Known rows, with every step that occurs
Q > N: [ 10  -4   4  -2   6   7  -6   4   5   3  -5  -4  -9  -3   9  16  -1 -11
  -6   3  -6  -6  -9   6   8   1  -4 -12  -4  10   2 -11  -5  -7   0  -1
   3  -4   7   6  -7  11   5   6  -5  12  -6   2  -5  -2   0   2   2   9]
V > D > Y: [  1  -9  -7  -1   0   0  -5  -4   3   4  16   7  11   5  -2  -4  -4  12
   0  -6   5   4  19   8  -1  -9   6  -9  -1   5  16  10 -14  -3  -5  -7
  -4  14  -4   3  -3  -8  -5 -13  -8   3  -8   4 -15 -14   9 -12  -5  -8]
Q > N > V: [  7 -16   9   5  -5   7  -9   1 -11  -5 -10  -7 -15  -4  13  12   2  -6
  17   2  -3 -11 -11   6  15  -8 -10  -8  -8  13  -5  -4   3  -9  -4   7
  13  -5   4  11  -2  18   9   3 -13  14 -11   9   0  -7  -7  -3   8  11]
A > B > W > V > D > Y: [  2  12 -15  -8  -8   6 -15   6  -4   2  -5   3   3  -9   3 -24   3  12
  -7  -4   6  12  31  20  -9  -1  -7 -18   1  14   6  14 -18  16  -3  11
   9  -1   0   5  -1  -2 -12  -6 -12   2 -20  16  -6  -6  22 -30 -13  -3]
Z > X > K > Q > N: [ 17 -11 -33  -5   7  24  11  14 -19  18  11   5  -9  -6  17  20 -16 -23
 -11  -3  -3   4   1   3  29   7  -6  -5   2  10  -9  -9   0 -11   3 -16
   8   2  19  10  -6  20  11  -5   1 -12   3  17  -8  -3   3  13   0   7]
P > Y > T > R: [-15  -8   5   5  15   6  10 -13  10 -21  23   3 -14   5   7   3   1  12
   3  17  -6  -5  -8   3   5   5  -3  10   2   4  13   6   4  18   7   1
  -5   2  12  -3  -9   4 -13 -22  15   6  13  18  -3  -7   6  16   5   3]
D > Y: [-11 -10   3  -8  -4  -1   1  -8   0  -2  10  -1   8   5   4   3   6  -2
   2 -10  15   1   4  -1   8  -5   6  -1   2   7   1  10   1  -8   3  -8
  -3   3   7   3  -4  -4   9 -15 -11   5  -1   3 -16  -4   1 -10   0  -6]
P > Y > D: [-14 -22  -1  -4   2   6  13  -2   5 -19  13   2   3  -1  -6  -8  -4   5
   6  10   4  -2  -3 -10   4 -14   4   0   1 -11   8   8   2  11  -1  -4
   1   5  -3  -4   1  -2 -12 -12  23   7   0   2  -8  -2 -13  10   3   3]
N > Q: [ -2   7   0   2   0  -6 -12  -8  -1   2  -5  -3  -6  -8   4   5  -4   4
  19   1   1  10   5   4   5  -5  -5  -9   3  12   1  -3   2   4   3  -7
  -1  -1   2   5  10   4  -5   7   3   0   7   6  -3  -3  10  13   2   2]
N > V: [ -2 -13   9   7 -13   3  -4  -4 -13  -8  -4  -2  -5   1   5   0   6   5
  22   0   7  -7  -3   0   9  -8  -4   5  -4   5  -9   3   8  -1   1   9
  10   1   0   4   7   7   4  -3  -9   2  -4   7   9  -6  -6  -7   8   6]
T > R > P: [  6  12   3   1  14   2  14  -5   0   7  -8  -1 -12  -4  18  10   4  17
  -2  30  17   2   1  12  -2  17  14   6   3  -3   7  -3  12  15  12   4
  -6   1  13  -2  -8   6  -5   9 -11   1   9  19   1   1  19  13   9  -3]
V > D > Y > P > R > T: [  3  -6 -25  -3  21 -22  11  -6 -11  -6  10  10   0  25  -1   2 -14  23
   2  18   2  12  13  10  -7  13  12   4   0  -3  30  17  14   6   2   9
 -19  -3  -9   6   3 -10 -10 -31 -10 -10   4  19 -20  -6  -9  -5   9  -6]
Q > K: [  8  -7 -11  -9  -3   3   3  -2  10   2   0   1   2  -4   4  -1  -8   6
  12  -1  -3  -9   1  -1   2  -3 -10  -5  10  -4   2   0   3   8  -1   3
   7  -6  14  -5 -11   4   1  -2   2   0  -1   2   0  12   4   2  -3   0]
Z > X > K: [  8  -6 -28  -5   1  20  11   6  -8   3  10   5  -4   5  12   4 -17  -7
  -5  -6   5   6   1  -3   9   1  -7  11   8  -9  -7   8   4   7  12 -12
   6   6   2  -2   5   4   8 -15  -4 -16  -1  13  -9  15   5   5   4   2]
B > W > V: [  2  11 -13  -6  -1   1   5   8  -3  -1 -23  -4 -10   0   7 -12   8   0
  -2  11   0   3  20  16   7   4  -9 -22  -8   3 -10   1  -1   5   2  23
  14  -7   6  10   1   8   1   1  -4  -6  -8  17   3   2   5 -13  -3   1]
X > K > Q > N > V > D: [ 26 -19 -21  12  -2  15 -10   7 -33  12  11   0 -14  -2   7   9  -7   0
  16   5  -8  -6   8  16  22  -8  -4 -15 -14  11   7  -9  -3  -3 -16  -6
  26  14   6  17   0  20   1   9  -9  -2  -6  14   2 -29   7   3  -1   2]
N > Q > K > X > Z: [ -3  -7 -13  -9  -2   6 -12 -18   4   7  -9  16  -1 -14  18   0 -16  15
  34 -15  10  14  -1   2  23  -8  -8  -8   4   6  -9   9  10  15  12 -19
  30 -14  14  -5   8   7 -20   5  12   4  16   9  -9  -5  22  16  12   3]
K > Q > N > V > D > Y > T: [ -3 -31  -7   4   6  14 -20   1 -19   0  17   7 -16   1   5  13   5   3
  15 -13 -13 -13  15  22  42  -6  -8  -1 -19  25  15   1 -10 -18 -23  -2
  10   7  11  19 -11  14   1 -27 -12   8 -14  16   1 -41   8  -7  -2  -1]
A > B: [ -1   9   1   0  -7   8 -14   2  -4   4   2   1   3 -17   1  -8   0   2
  -3  -8  -1   8  -2  -3 -13   2  -6   9   7   3  -3   3  -4  19   2  -5
  -3  -7  -2  -7   1  -7 -10   2   1   7  -3  -7   5   7   5  -6  -5   4]
B > A: [ 3  5  4 -2 -9 -1  4 -2  9  6 -7 -6  7  5 10 10 12 -1  3  3 -3  9 -1 -2
 -5  4 -2 -2  2 -6 -2  3 -5 -9  1 -3 -6 -3  0 -3  5  1  0  1  4 10  8  0
 -9  0 -4  2 -7 -4]
K > X: [ -4   2   5  -7   5   0  -2   1  -6   7  -1   7  -4  -5   8  -2   3  -3
  -1 -14   3  14  -3   4   9  -2   5   4  -2  -1  -8   2   3   4  -1  -6
  13   1   3  -3   4  -6  -3  -7   3   3  13   0  -3 -10   1   1   2   0]
W > V > D > Y: [ -1   0 -14  -5   0  -2  -8  -5   5   4  10  15   1  -1   2 -12   6   5
   0  -2   9  -5  29  10   0  -1   2 -14  -3   3   9   8 -14  -3  -6   7
  10  13  -5   2   0   0  -3 -17 -13  -8  -8   8  -7 -11  15 -27   1 -10]
N > Q > K: [  7  -5 -14  -5  -5   0  -7 -10   9   3  -7  -3  -1 -12   9   1 -14  12
  30   2  -2   0   5   4   5  -5 -16 -17  14   7   3  -4   6  12   4  -6
   6  -8  15  -2  -2   8  -3   5   6   2   3   8  -3   6  11  15   0   3]
B > W > V > D > Y > T: [ -8  -4 -22  -8   5   6  -6   4   2  -8  -3   9  -7  13   2 -12   8  14
  -2  -3  -7  -6  33  25  23  -1  -9 -12 -13   6  10  12 -16   4 -13  18
  21   3   5  13  -7   2  -6 -27  -7  -4 -24  25  -8 -18  23 -22  -5  -6]
D > Y > T > R > P > U: [-21  -1  -4   2   7   2   2 -14   1  -2  14  -4  -7  -6  30  12  13  25
  -5   2  18   7   4   9  26  25  14  23  14  -4  17  14   9  21  12   8
  -3   9  26  12 -10  -2  -5 -27 -14   0  -2  22 -13  -4  33   7  15 -17]
R > D > Y > P: [-23  -3 -17  -6   1   1   2  13 -16  -3  11   6   4   7 -10   3  -1  -2
   3   6   6   1  11  -3   6  -6  16   1   9   0  16  15   5  -5  -2   1
 -10  -1  16  13 -15  -7   5 -17 -12 -15   3   8  10   5   0  -7   8 -10]
V > D: [ 12   1 -11   4   1   2  -9   2   3   2   4   6   1  -1 -10  -8 -13  13
   0   3  -8   5  13   4 -10  -2   2  -5  -8  -1  15  -2 -16   6  -9  -4
   0   9  -9  -3   4  -3 -11   1   3   1  -8   2  -3  -9   9  -1  -4  -5]
A > B > W: [ -2  14  -3  -3  -9   6 -10   9  -5   3 -14  -9  -1  -6   2  -9  -2   6
  -8  -1  -3  18   2   9 -11   0 -10  -3   5  13  -5   4  -3  18   1   5
  -1 -14   4   4  -1  -3  -9   8   0  11 -10   5   0   7   9   0 -13   8]
P > U: [ -8   1  -5   3 -11  -2  -9   1  -6   0   7  -7   3 -11   9  -1  -4   7
  -6  -9   0  14  -5  -4   6  11   3   7   9   0   1   0  -2  13  -1   8
  -1   6   2   2  10   0  -4   0  -2   1  -5  -7  -6   4   6   5   4  -7]
K > Q: [ -2  -1  -2   0   4   1   2   6 -17  13   9   5  -1  -6  -2   0   6  -3
  -2   2  -3   2   6   3  12   3   5  -1  -1  11   0  -8   6  -9  -6   1
  -1   0   7   6  -5   4   0   3   5  -8   7   0  10 -16  -3   6  -7  -3]
T > R > D > Y > P: [-22   9 -13  -3   1  -6   7   7 -13 -11  19   9  -1   7  -4   9  -6   4
   2  28  14   9   5   2   8   6  21   2  18   5  19  13   7   2   7  -4
 -19   2  21   9 -18  -5  -5 -16 -13 -11  16  21  12  -1   7   0  12  -9]
W > B > A: [ -3   9  -2   1 -21  -1  -7   1  13  19  -3  -5   3   5   6   9  10   0
   3   6  -2  23  -3   3  -8   2  -6  -4   0 -11  -7   6 -15   2   3   7
  -1  -7   0   4   3   2  -6   0   5   2   7 -11 -12   5 -11   8 -24   6]
W > V > D > Y > P > R: [ -6  -9 -33 -11   6  -6   2   0 -11   0   6  18 -12   8   0 -13   5  13
  15  12  14   3  24  16  -2  16  -1  -9  -1  -3  18  11   4   9  -2  16
  -1  -5  -4   5   5  -3 -10 -23 -16 -25  -5  21 -12  -3   2 -29   5  -8]
V > D > Y > T > R: [ -9  -3  -6  -3   5  -2  -4 -10  11  -6  29  14  -2  11   3   2  -4  17
  -1   9   2   0  16  16  15   3   7  11  -4   5  24  11 -13   7  -3 -10
  -8  13  10   4  -8  -6 -18 -33  -8   5  -2  23  -6 -25  25  -2   1  -7]
R > D: [ -6   4  -5   2  -2   2   0   7  -8   1   2   2   1  -5  -9  -6  -6   0
  -5  10  -2   1   3 -10 -12  -3   8   2   3  -4  16  -1  -2   3  -6  -2
   1   6   2   7 -11  -1  -2   7   3  -6   3   2  16   2   3  -3   2  -7]
Q > K > X > Z: [  0 -15 -10 -12   2  10  -1 -12   4   3  -2  16   5  -9  12  -5 -10   8
  19 -17   7   6  -7  -4  18  -4  -2   2  -1  -9  -7  13   7  10   8 -13
  33 -10  12  -7  -1   1 -16   0  11   2  13   3  -4  -1  14   5  13   3]
U > P: [ -4 -13   2  -4  -9   5   6  -4   0   1  -5   1  -1  16   7  -8  -2   5
 -10   9  -1  13  -5   5   2  12   2  -2  -8   1   4  -7   6  -1   0   9
  -8  -3  10   2   1  -6   6  -8   5  -5   1   0   5 -13  12   2   1   7]

Rows
[ -6 -13  -3   6   6   7  -2 -15  -3  -8  10  13 -18  10  17   9   9  33
  21  14  16  -6  19  24  23   6   6  17  -6   6  19  15   3  10  -2   6
   6  10  12   8  -9   7  -7 -26 -22   9  -7  34  -3 -23  29  -2  17  -5]
N > V > D > Y > T > R > P
[ -8 -13  -2  -3  18   9  23 -11   7 -13   1   5  -6  -5  11   3  -2  20
   4  38  22  -1  -1   3   2   4  18   5   6  -8  14   6  11  20  12   0
  -6   6  10  -4  -9   7 -19  -3  12   3  12  21  -7  -1  11  20  15   3]
T > R > P > Y > D
[ -8 -16 -12  -1   6   4 -13  -5   4  -7  19  12   1  11  -4  -3   0  11
  -3 -14  -5  -5  18  10  15  -6  -2   5  -9   0  20  12 -17   1 -13  -9
   2   9   0   6  -6  -7  -8 -33  -2   2 -13   8 -11 -17  18  -9  -5  -9]
V > D > Y > T
[-32  -2 -17   0  -6   0  -7  13 -19  -4  20  -6   5  -8  -2  -2  -2   7
  -6  -1   9  16   6  -6  12   7  19   6  19  -1  18  16   4   7   0   8
 -12   4  16  11  -8  -6  -2 -16 -13 -14  -2   3   2   6   6  -3  11 -17]
R > D > Y > P > U
[-14  -1   2  -3  16   4   7 -12   6  -2   7   5 -10   9  23  12  11  17
  -2  11  17  -5   7  16  24  16  11  20   4   0  15  14   9   7  10   2
  -2   3  24   7 -16  -1   2 -24 -17   2   2  27  -8 -10  33   8  13  -7]
D > Y > T > R > P
[  1 -18   2   6 -13   4 -12  -9 -11  -5  10   6   2   9  -1  -1   5  15
  25 -10  11  -4  19  10   9 -15  -1  -4  -6   9   8  18  -3  -4  -7   0
   4  12  -5   6   4   2  -1 -15 -20   5 -12  11  -9 -22   0 -14   3  -5]
N > V > D > Y
[-29 -19  -8 -14   6  -7   7  -5 -10  -8  16   3  -8   3   7 -10  10   6
  -1   0   8  -3   7  -2   1   8  -2  18   3   5  31  12  12   3  -9  -5
   2   6  14  13 -10  -7  -3 -29  -4 -10  -1  18  -4  -7   2 -17   4 -13]
P > R > D > Y > T
[  4  -7  -9 -16   1   3   4  -1   3   8  -3   8   0  -6   9  -7  -6   5
  12 -15   1   3  -4   1  13  -2  -5  -4   7  -8  -5   3   5  14   1  -7
  23  -7  15  -5  -7   0  -3  -9   7   3  13   1  -3   1   5   6  -5   2]
Q > K > X
[  9  -8 -33  -5   4  19  16   6 -23  13  15  10  -4  -4   6   6 -11 -10
  -5  -4   2   9  10  -1  22   5   2   9  10   4  -5   5   6  -3   5 -16
   5   7   8   1   2   6   6 -10   2 -21  10  13  -1  -3  -1  12  -1  -1]
Z > X > K > Q
[  5   4  -8 -14  -3   0 -11 -11   6   8  -6   5  -9 -14  14  -2 -12  11
  29 -14   5  13   0   9  17  -7 -11 -11  10   6  -6  -2   9  17   3 -14
  19 -11  15  -1   2   0  -7   0  10   4  20   8  -6  -4  13  20  -1   3]
N > Q > K > X
[  1  -1   9   1  18  10  20 -15   9  -6  -2   0  -8  -5  18  10   6  20
   4  27  17   0  -4   5 -13   8  15  -2   7   0  13   6   8  20  19   6
  -9   3   7  -5  -7  10  -3  10  -1   3  16  20  -8   5  14  19   9  -4]
T > R > P > Y
[ -3   4  -7   8   3   6  -2  -2  -2   9 -10 -10  -3 -16  18   4   4  18
  -3   0   9  11   2   5   3  18  12  10   7  -7   6  -2   6  14   3  14
   0   5   8   3   5   4   0   8  -6  -2  -9  -3  -6  12  17   9   8 -10]
R > P > U
[-17  12  -3  -1   6   3   6   4  -1 -12  17   6 -13  -2  -2  -4  -6   9
  -5  26  -8  -2   6  -2   6   6   7  19   5   0  25   2   1  13  -4  -6
  -2   7  17   6 -15   1 -17 -10   6  -5  10  22  28  -8  15   7   8  -6]
Y > T > R > D
[-26 -15   4   1   4  12  18  -9   6 -19  16   7 -12  14   4  -9  -5  15
 -14  37  -7   7  -8  -4  -2  14   8  14   1   1  32   0   6  16   1   5
 -10   9  23   2 -14  -1  -8 -21  17  -6  15  19  23 -16  23  18   8  -1]
U > P > Y > T > R > D
[ -2  12 -31  -5  -3   9 -19  18 -12   2  -6   7  -7   0  -4 -13   2  12
   1   2  -3  14  29  26   0   3  -4 -19   2  12   5  18 -12  24  -1  21
   1 -14   3   5  -3  -7 -11 -17 -14  -6 -18  16   2   1  16 -23  -6   0]
A > B > W > V > D > Y > P
[  4 -24 -18   6  -1  11 -19   8 -12  -9   6   4 -14  13   0  21  -3   3
  27  -1  -1  -3   6  21  26 -10   0 -15 -10  13   9  11  -6 -10  -9   5
   1  -5   9  12  -5  10   4 -19 -26   8 -15  15  -9 -13  -1 -10  11   9]
Q > N > V > D > Y > P
[-28  -6  -7  -9   5   4  -3   0  -5  -7  19   7  -1   1  -3  -3   4  -1
  -7  -5   0  -9  13  -4  14  -6   7  15   2   1  23  12  -2  -3 -10  -4
   4   8  16  12 -19  -4   3 -27  -3  -6  -4  11   8  -5  12 -11   3 -13]
R > D > Y > T
[-20 -20  10   1   6  11  14 -18  14 -20  13   5 -12  23  10  -2  -1  16
  -8  23  -7  10 -16   6   8  17   4   9  -4   4  18   1   6  17   8   4
 -11  -2  16  -3  -2  -1  -4 -25  16   0  12  18   3 -16  20  19   8   3]
U > P > Y > T > R
[-12 -25  -1   6  -6   6 -20 -10  -9 -16  17  12  -8  11   2  -3   6  16
  21 -16   1 -12  15  14  23 -15  -7  12 -13   5  13  17  -6  -1 -14   0
  11   5  -2   9  -2  -2  -3 -36 -13   3 -18  15  -1 -22   9 -15   4  -3]
N > V > D > Y > T
[-19 -19 -17  -9   6 -10   8   2 -16  -4   6   2  -6  14   6   4   7   6
  11   1  19   8   1   9   5  12   4   1  10   3   8  16  18   2   5   4
 -13 -13   8   9   1  -9   2 -26 -18 -14   1  15 -17   4 -12 -11   9  -2]
D > Y > P > R
[ -9  -7 -15  -6  19 -25  18  -5 -11  -5   6   3   0  22   9   6  -3  11
   2  16  11   7  -2   7   2  15  14  10   6   0  17  18  31   3  11  14
 -16 -14   2   9   2 -10   5 -29 -11 -12   9  16 -16   3 -22  -6  17  -2]
D > Y > P > R > T
[  4   2 -29  -7  22 -21  11  -7  -9  -5   4  18  -9  11   2  -7  -5  19
   1  21   7   0  25  16  -6  19  10  -3  -2  -5  25  16  14  13   6  26
  -3  -1  -7   5   6  -7  -7 -30 -15 -21   2  20  -8   0  -7 -23  12  -8]
W > V > D > Y > P > R > T
[-21  -5   6  -6   4  -5   5 -12   4 -10  23   6  -5  14  15  10   7   7
  -3   6   8  -4   1   7  25   8   2  13   5   9   8  15   4   7   7  -7
  -7   4  19   3 -13  -3  -5 -35  -6   4   5  24  -5 -17  15  -2   7  -6]
D > Y > T > R
[-10   3   1   1   5   0   2  -4   4 -10  15   5 -11   2   7   7  -1   9
  -2  16  -4  -2  -3   6  19  10  -1  18   3   0  10   0   3  10   4  -2
  -2  -1  12  -2  -9  -1 -15 -21   2   0   4  19  10  -8  15   9   7   3]
Y > T > R
[-20 -11  -5 -11  -1 -12  12  -7 -16  -1  12   2  -1   1   5  -6   5   3
   1   6  22   3   9  -7 -13  10   4   3  10   9  26  13  11  -1  -1  -8
  -3   6  10  13  -5  -5  -3  -9  -9  -9   4  14  -8  -3  -4 -18   4 -17]
P > R > D > Y
[ -9   9 -17 -10   6   0  -2   0   4 -10   7  10 -13  12   5  -8   4  21
  -4  21   0  -1  33  31  20   7  -5 -12  -5  10  15  11 -11   9  -1  14
   9   4  14   9  -8   4 -19 -32  -8  -4 -10  40  -2 -22  32 -16   1  -5]
B > W > V > D > Y > T > R
[  4 -13   5   4  18  16   9  -9   6  -2 -11  -2  -8  -5   8   5   7  15
   4   6  14  -5  -3   0 -12   2   8  -4   0  -3   7   3   4  10   7  11
   0   1  -1  -4  -3  10   7   9   0   4   8   8 -11  13   5  13   7  -4]
R > P > Y
[-20 -38   0  -7  -5  11  19  -7   8 -14   5   0   4  16   3 -14  -8  13
  -3  18   5   9  -6  -3   5   0   8  -1  -5  -9  15   3   8   9   4   5
  -8  -2   7  -6   7  -8  -7 -19  27  -1   1   1   0 -14   1  10   7  11]
U > P > Y > D
[-14  -8 -12  -2   2   3  -1   7  -9  -5   9   5   0  15  -2  11   2   0
   7  -4   9   3   2   9  16   0   9  -3   7   3   2  15   7  -7   5   3
 -10  -8   8   5  -7  -8   8 -22 -17 -10  -1   4 -10   3  -1  -4   7   1]
D > Y > P
[ -7 -24  -5  -3  17  10  13  -3   5  -9  -4   0  -6  -4   7  -2  -1  14
   5  17  15  -5   3  -3   3  -3  12   2  -4 -17  11   9   9  14   2   4
   3   0   1  -4  -3   2  -7  -5  16   4   0   7  -8   5   1  14   9   2]
R > P > Y > D
[ -2   5  -1   2  22   9   8  -6   6  -1  -2   7 -19   0  17  10   5  21
  -1  22   4  -6   0  13  14  20   4  21   0  -5  13   0   9  14   5   4
   2   2  18   1 -13   6  -9  -9  -3  -3   3  21   9  -1  24  12  12  -2]
Y > T > R > P
[  0   6 -15  -3  20   6   0 -10   7  -1   7  20 -17   0  16  -4  13  24
   1  21  11 -12  32  23  18  18   8   7  -6  -6  21  10  -6  16   1  13
  13  13  12   4 -13   6 -11 -24 -17 -10  -2  32   0 -14  44 -13  10  -9]
W > V > D > Y > T > R > P
[-10 -27   8   2  -1  12  11 -13  10  -9  -1  -1   1  17   6  -6  -1   9
  -6  10   0  10 -12  -1  -9   6   4  -7  -6   1   9  -3   2   7   6  10
  -8  -1   3  -7   4  -4  11 -11  13  -1   2   0  -3  -7   6  11   3   9]
U > P > Y
